Each row was made from one path, in order. Every step used is in the known rows, and no mark comes twice. Write each row's path.
Known rows
J, H, X, A: [  2.0  -7.4   5.5   9.9   4.0  -6.6   2.9  10.0   0.5  -6.4 -10.6  -5.7
  11.3  -2.8   3.4  -2.4  11.5  -0.9 -10.7   5.1 -18.1  -1.0   7.6  -2.4
   1.1 -21.2]
N, J, H, X: [  0.0  -5.1  -4.1   9.6   5.7  -6.5  -5.6   0.1   5.3  -6.6 -26.4  -5.1
  15.4  -2.1   1.9   5.1  10.0   5.0  -8.0  -2.1 -11.9  -4.6   6.3   1.9
  10.9 -20.8]
W, N, J: [  2.3   4.6   2.3   0.7  -3.5   0.8   1.5  -9.5  -0.8   4.2 -18.5  -6.1
   8.7   2.5   0.9   1.0   5.1  -7.1  -0.8   0.7 -21.8  -4.6   1.7   3.4
   2.1  -3.0]
M, A, X: [ -6.2  -5.4  -1.5   1.0  -1.5  -5.4   5.9   7.1   1.0 -12.6  -7.1  -5.0
   4.9  -4.0   1.0   5.4  -5.0  -7.6   5.4  11.5 -20.0   1.3  -2.7   4.1
   6.8 -15.0]
U, J, N, W, G, Q: [ -3.1   8.0   4.7  10.3  -0.8 -10.4   7.5  -0.3   5.2  -5.0 -20.3 -10.1
  22.5  -7.0  -3.9 -26.5  -7.1  -0.7   1.4  -3.6   5.3  -7.5   3.9  -3.1
  17.7 -33.7]
S, Q, U, J, H, X, A: [  0.9  -2.3  -2.5  22.8   1.1 -16.0   6.8  16.4  -6.6  -9.4 -13.7 -13.0
  20.6  -2.0   3.3 -21.3  13.1   1.8  19.8  -1.3 -25.2  -6.7   3.1  -1.4
  -6.1 -38.7]
J, N, W, G, Q, S: [  5.5   5.9   8.7   8.8  -1.2  -6.9   5.8  -1.4   8.6   6.5  -9.0 -16.8
  12.9  -4.7   3.5 -14.1  -9.1  -2.6 -14.8  -0.7  21.6  -5.7   6.4   3.6
  14.3 -26.1]
U, J, N: [  9.0   5.4   0.4  -1.6   6.5  -9.8   2.3   1.9  -3.4  -2.9 -18.7  -1.1
  15.6   0.2  -2.3  -9.0  -1.8  -4.4   5.4  -6.4  -4.0  -0.4   5.7  -1.2
  -4.7   0.9]
X, H: [  0.6   2.6   5.7   8.6   3.5   4.1  -0.3  -1.9  -1.8  -5.8 -29.4   4.2
   0.4  -3.2   5.0   1.5   7.3  -5.7 -12.8   0.4  -3.0   0.3   9.6   2.3
   6.3  11.8]
S, Q, G: [ -1.0   7.5   3.8   9.0  -6.6  -2.0   3.6  -0.4  -3.2  -0.3  -8.1  -3.6
   5.4   0.6   8.1 -16.4   8.6  -4.5   4.9  10.6  -0.8   0.7   5.4  20.1
   9.3 -17.1]
S, Q, G, W, N, J: [  8.7  11.0   5.5  10.1  -8.2  -0.5   5.7 -14.3   2.2  -2.0 -24.5  -3.3
  12.3  -0.2   6.1 -18.6   9.0  -5.6   6.3   1.7  -1.2 -10.4   0.2  11.1
  19.3 -10.8]
H, X: [ -0.3  -8.3   4.9  -1.6   4.7  -4.2  -1.6   5.8  -3.3   3.2  13.5  -6.0
   8.3  -3.7   2.6   0.6   1.4  -0.1  -2.3   4.5 -10.2  -3.4   4.0  15.8
   9.0 -12.8]
W, G, Q, U, J, H: [-13.0   6.2   2.6  20.4  -5.2 -11.8   2.6   1.3  -2.0 -13.9 -28.2  -2.8
  22.2  -8.2  -4.3 -20.7   7.4  -1.1  22.5  -0.1 -24.7  -3.2   4.8  -1.7
 -11.2 -40.6]
U, J, H, X, A, M: [-10.9  -0.4   1.9  11.9   5.5  -9.5   6.8  11.3   4.8 -14.0 -14.2  -3.6
  22.9   1.7  -9.3 -13.2   8.8  -2.1  -2.9   6.0  -9.7   1.4   6.5  -6.5
  -4.7 -36.7]
X, A: [ -2.2   0.3   7.5   3.1  -0.4   1.3   8.4   6.5  -2.1  -4.1 -10.0  -3.0
   6.5   0.6   3.3 -10.0   6.8  -8.1  -6.3   3.9 -21.8   2.3   0.3   1.5
  -6.7  -9.4]
N, J, H, X, A, M: [ -6.4   0.3  -0.1  11.2   2.9  -5.7   4.9   2.4   8.8 -12.5 -17.3  -9.1
  21.7   3.2  -2.6  -8.2  10.8  -0.8 -12.6   3.5  -7.8   2.2   3.9  -0.4
   0.9 -33.8]
N, W, G, Q: [-13.2   3.9   9.9   9.5  -5.2  -0.2   6.8  -1.7   5.2  -3.2  -6.7  -8.0
   9.7  -8.7   1.8 -21.2  -4.3  -1.8  -5.9   5.1  -0.4  -6.5   1.9   8.2
  22.9 -36.9]
W, N, J, U, Q, G: [-14.0   2.9  10.3   3.4 -12.5  -3.3   6.1  -7.9  -7.3   0.4 -22.7  -3.9
  18.7   4.2   7.1 -17.4  -2.1  -7.3  17.6   9.2 -29.5  -6.1   3.7  11.7
   6.0 -58.6]
X, A, M: [ -8.3   6.4   9.3  -0.4  -0.5   1.1  11.9   3.3   0.5  -6.7   3.0  -3.0
   9.6   4.0  -1.1 -16.8   2.5 -11.1  -6.2   8.2  -7.6   7.6   1.2   8.7
  -7.7 -14.9]
N, W: [ -5.7   2.7   6.5   1.5   2.3   3.3   5.2   1.5   1.3  -3.9 -15.6   5.0
   4.8  -0.7   7.3  -8.9  -8.9  -2.3  -9.2   2.8  -3.1  -6.0   2.0   5.8
  14.6 -11.5]
U, Q, G: [ -9.2  -2.2   6.5   2.2  -5.8   4.5   1.3   3.5  -3.7  -1.9 -15.9   1.1
  10.8   1.1   6.2 -12.4   2.5  -6.1   9.7  13.1 -26.2  -2.7   8.1  17.1
   6.0 -40.5]
J, U, Q, G: [-17.1  -0.5  13.5   1.3  -6.9  -3.8   6.1   2.4  -9.6  -4.5  -9.2   3.4
  13.3   0.3   9.8 -21.5  -6.2  -6.0  16.8  10.5 -17.5  -0.6   5.6  18.9
   6.2 -57.3]
M, A, X, H: [ -5.3  -4.0  -1.3  11.4  -0.3  -1.4   3.9   4.7   2.3 -16.9 -30.9  -1.7
   2.3  -6.2   2.5  11.5   1.3  -7.5  -6.2   9.4 -12.5   0.5   3.5  -4.2
  11.4  -0.3]
G, Q: [ -8.0  -0.8   9.4   0.6   4.1   0.5   3.5   3.2  -1.9   2.8   9.5 -12.6
   6.6  -6.7   0.7  -9.4  -0.9  -4.4   7.8  -2.2 -11.7  -0.1   0.6  12.7
  14.3  -7.5]
N, W, G, Q, U, J, H, X: [-17.5  -2.6   3.1  24.5  -2.5 -13.5   3.2   7.0   2.3 -13.4 -20.0  -6.4
  29.0  -9.9  -1.6 -21.9  -2.5   7.8  13.4   2.6 -16.4 -14.2   3.6  -1.8
   9.4 -62.4]
S, Q, U, J, N: [ 14.8   9.7  -2.2   6.0   1.7 -16.6   5.8   3.5 -12.2  -1.1  -5.2 -10.2
  16.3   0.2   6.0 -24.9  -1.8  -3.8  27.4  -9.9  -6.3  -3.1   3.2  11.0
  -7.3  -4.9]
U, J, H: [ -4.8   4.1  -1.2   9.7   5.4  -5.7  -0.7   3.9   1.1 -11.6 -41.9   7.1
  11.6  -1.3  -3.6  -4.0   7.8  -2.2   3.3  -2.0 -14.1  -1.1   8.3  -9.2
  -2.6 -12.3]
M, A: [-13.0  -0.9   0.6   1.9   0.3  -2.6   6.9   4.7  -0.6  -5.9 -20.4  -0.1
   1.3  -4.5   2.4  -9.5  -3.8 -11.7   2.6   8.7 -17.3   1.6  -0.8   4.3
  -0.9  -7.1]

Which path is each row?
[  0.2   6.9   4.5   9.5  -4.3 -16.0   5.3  -0.7  -6.7  -5.5  -5.2 -10.9
  26.2  -6.6  -2.8 -26.0  -2.2  -3.5  24.6  -4.6 -14.3  -2.5   1.9   6.0
 -13.2 -26.4] -> W, G, Q, U, J, N
[ -1.4  -9.3   6.8   3.9   2.6  -3.1   5.3  11.7  -2.4  -0.8   9.4 -10.1
  11.7  -2.0   2.5  -5.5   6.0  -2.5  -7.0   6.6 -21.0  -1.9   0.9   6.5
   0.4 -21.9] -> H, X, A
[  9.1  14.5  -1.5  14.8  -7.8 -17.7   9.4  -1.6  -4.9  -6.5 -20.9  -5.0
  19.5  -2.0   6.7 -36.3  -5.4  -1.1  14.4  -2.4   5.3  -9.8   4.7   6.8
   2.1 -34.0] -> S, Q, U, J, N, W, G
[ -2.8   6.5  -2.7  10.9  -0.9  -9.0   5.2   7.2  -9.8  -3.9  -7.5  -6.0
  12.1  -0.5   3.0 -22.4   3.1  -3.0  28.6  -3.8 -19.1  -4.9  -0.8  12.5
  -6.3 -18.4] -> S, Q, U, J
[ 10.6   3.7  15.1  -5.5   1.0   0.4   5.3  -9.4  -3.5   1.2  -2.6   4.6
   2.7  -4.7   3.3  -8.9  -1.6 -10.0   1.0  -1.5  -6.5  -7.9   2.7   6.7
   9.8  13.6] -> G, W, N
[  4.7   6.5   1.4   2.0   6.7  -6.4   6.1   2.6   1.2  -6.3 -29.3   3.0
  17.3   1.1   1.6 -14.6 -12.1  -1.2  -2.9  -6.2   3.8  -7.0   4.1  -6.3
   8.8  -8.7] -> U, J, N, W
[  4.6  -6.2   6.3  10.0  -3.2  -2.5  -2.2  -7.8   4.4  -5.1 -32.7  -1.5
  22.2  -3.1   4.4  -8.3   8.0  -0.2   6.5   4.9 -23.2 -17.0  10.4   4.5
  23.4 -45.6] -> U, Q, G, W, N, J, H, X
[-12.6  -2.4   2.1   4.5   1.3  -3.0   3.2   4.0   0.4   3.0 -22.5 -12.6
  12.3   3.4   6.0  -8.2  -4.8  -3.6   7.7  -5.2 -11.9  -4.7   1.3   8.7
   5.3 -56.7] -> N, J, U, Q, S
[ 10.3  10.3  -1.0   9.4   1.4 -13.8   9.5   4.5  -7.7  -4.1 -15.0  -6.3
  17.8   0.8   9.8 -30.1 -12.2  -0.5  19.5  -9.1   1.7 -10.0   1.4   6.0
   6.8 -14.5] -> S, Q, U, J, N, W
[  3.9   7.0   2.1   4.7   2.9  -9.6   7.5   3.5  -6.0  -9.5 -24.7   5.4
  22.9   2.3   6.4 -19.8 -16.5  -0.9  12.8  -6.3  -7.4  -8.6   0.4  -1.8
  -7.1 -12.1] -> Q, U, J, N, W
[ 12.6  -2.8   5.3   6.1   4.6  -6.6  -1.8 -10.1   4.8  -4.2 -22.7  -1.8
  14.9  -5.3   1.7   0.1   6.6   0.4  -4.9  -5.8  -7.5 -13.3   5.7  -2.0
  19.2  -6.0] -> G, W, N, J, H, X
[ -8.4   1.6   7.1  10.5  -3.2  -2.1   1.8   1.1   6.4   6.6  -2.2 -16.6
   7.5  -5.8  -2.7  -6.1   5.8  -5.1  -4.8   4.6   1.2  -0.5   4.0   9.9
   1.4 -31.7] -> W, G, Q, S
[ -9.8   2.4   0.6   6.2   0.5  -4.9   3.6   6.0  -8.6  -9.0 -18.3   5.7
  17.4   0.9   0.3 -12.0  -2.0  -3.3  22.0  -0.6 -28.9  -3.4  -2.2   4.0
 -20.1 -15.5] -> Q, U, J
[  8.1   4.8   7.1  -0.9   0.3   1.9   3.7 -13.4   2.4  -2.2 -21.4   1.3
  10.3  -2.1   1.3  -6.2   1.7  -6.8  -0.2  -6.7 -11.4 -10.1  -1.5   2.0
  11.5   4.3] -> G, W, N, J
[ 11.9  -3.7   7.2  11.5   2.1  -5.3   5.1  -4.1   5.9  -8.1 -27.2  -6.0
  18.4  -3.6   1.3  -5.4  11.6  -2.1  -9.6  -3.9 -18.0 -12.0   2.4 -11.4
  11.8 -14.6] -> G, W, N, J, H, X, A
[ -1.4  -5.5   3.4   0.3   3.2   3.8   0.0   9.1   0.4  10.1  -8.3 -10.9
   2.6   1.4   4.4  -1.0   0.1  -7.1   2.3   1.9 -16.9  -4.8   8.0  11.7
   3.9 -32.8] -> U, Q, S
[  1.4   3.5   5.0   3.9   4.9 -12.5   5.9   5.2  -9.3  -2.7  -0.1 -12.2
  24.5  -3.7  -0.1 -20.3  -8.5  -2.7  29.9 -11.5 -17.0  -2.8  -1.2   5.0
  -8.4  -7.2] -> G, Q, U, J, N
[ -0.1   1.1   8.3   3.4  -7.4   5.5   3.3 -10.6   1.9  -3.1 -31.7   1.4
  18.0   0.3   4.2 -15.4   2.8  -7.4  11.6   4.5 -26.7 -13.8   3.3   7.8
  15.6 -34.4] -> U, Q, G, W, N, J
[ -3.8  -2.0  11.5   1.5  -1.9   4.8   3.4  -0.7  -0.4  -8.3 -18.8   8.5
  12.1  -3.5   7.0 -19.3  -0.8  -5.7  10.1   5.9 -14.8  -8.1   5.1  15.7
  15.3 -33.0] -> U, Q, G, W
[ 10.9   9.7  13.2   5.3  -7.2  -1.7   7.1 -10.2  -3.6   1.1  -4.9   0.1
   5.1  -2.7   7.6 -21.7   5.3  -8.9   8.1   6.8   2.7  -8.2   4.4  16.2
  17.5  -2.6] -> S, Q, G, W, N
[ -5.1  -6.7   0.0  15.3   5.9  -8.7   3.2  14.9   2.1 -11.5 -27.3  -4.1
  19.8  -1.8  -4.9  -5.6  13.2   1.0  -2.4   2.3 -23.7  -3.8   5.6 -13.6
  -3.4 -33.1] -> U, J, H, X, A
[-14.8   1.3  10.4   5.6  -3.6  -1.3   6.6  -5.5  -0.4 -14.7 -32.9   6.8
  21.9  -1.5   9.0 -26.5  -5.3  -2.4  15.2  -1.8 -10.9  -8.2  -1.6  13.4
  17.1 -57.1] -> N, J, U, Q, G, W
[  4.2   5.5  16.6   0.4  -5.9   2.1   5.5 -11.5  -2.0  -4.0 -14.3  12.1
  10.3  -1.5   4.9 -10.6   0.6  -9.5   1.0   9.8  -6.2  -6.7   3.4   8.3
   3.9   0.2] -> Q, G, W, N
[  8.3   5.5   1.3   1.7   2.8 -12.7   4.0   2.8 -10.5  -6.2 -14.6   1.5
  21.1   1.5   2.8 -14.2  -6.3  -4.2  20.4  -7.0 -15.9  -2.1   2.1   3.2
 -20.8  -2.2] -> Q, U, J, N
[-14.8   4.4  10.3  12.7  -8.7  -3.0   8.6  -1.2  -1.7  -6.2  -2.6  -5.4
  15.8  -7.7   6.6 -25.7  -9.1  -1.5   9.5   4.7 -14.3  -8.3  -1.8  13.0
   6.5 -39.8] -> N, W, G, Q, U
[ -8.9   3.1   8.8   6.4  -5.3  -3.2   3.0  -2.5   0.7   0.3   3.6 -11.6
   8.8  -9.4  -1.9 -15.2   5.4  -5.1   2.4   4.2  -9.2   0.2   3.6  13.6
   9.7 -27.0] -> W, G, Q
[ -6.0   6.3   9.1  -1.0  -4.5  -7.3   6.5 -10.6  -6.9   1.4 -13.3  -4.1
  11.0   1.9   4.5  -8.8  -3.7  -6.9   5.9  -1.6 -13.9  -2.5  -0.8   5.5
   1.7 -19.5] -> W, N, J, U
[  0.1   7.0  13.8  -1.6  -0.5  -6.5   8.6 -14.3  -3.8  -5.5 -16.2   2.8
  12.1  -2.7   5.0 -15.7  -6.5  -6.7   6.0  -8.8  -1.4  -7.7  -3.7   4.1
  11.8 -11.1] -> G, W, N, J, U
[-16.5   3.8   3.9  14.5  -6.8  -8.1   5.0   2.6  -4.5  -8.0  -8.3  -7.1
  22.1  -7.3  -5.3 -23.4   2.6  -2.7  26.1   1.4 -26.8  -4.0  -1.9   6.7
 -12.0 -41.5] -> W, G, Q, U, J
[ -1.8   6.9   3.0  14.2   0.9  -9.1   6.1   3.3  10.5   1.1 -25.5 -15.1
  21.3  -3.5  -4.7 -16.9  -7.2  -0.8  -6.7  -3.7  15.0  -8.5   4.5  -7.6
   8.5 -37.5] -> U, J, N, W, G, Q, S
[  0.4   2.1   4.1   8.6  -2.3  -6.6   6.5  -3.7   5.3  -3.7 -11.1 -12.9
  19.5   4.3  -3.7  -5.6  11.4  -5.3 -10.2   6.9 -15.0  -1.2   6.4  -2.9
   0.1 -27.2] -> W, N, J, H, X, A, M
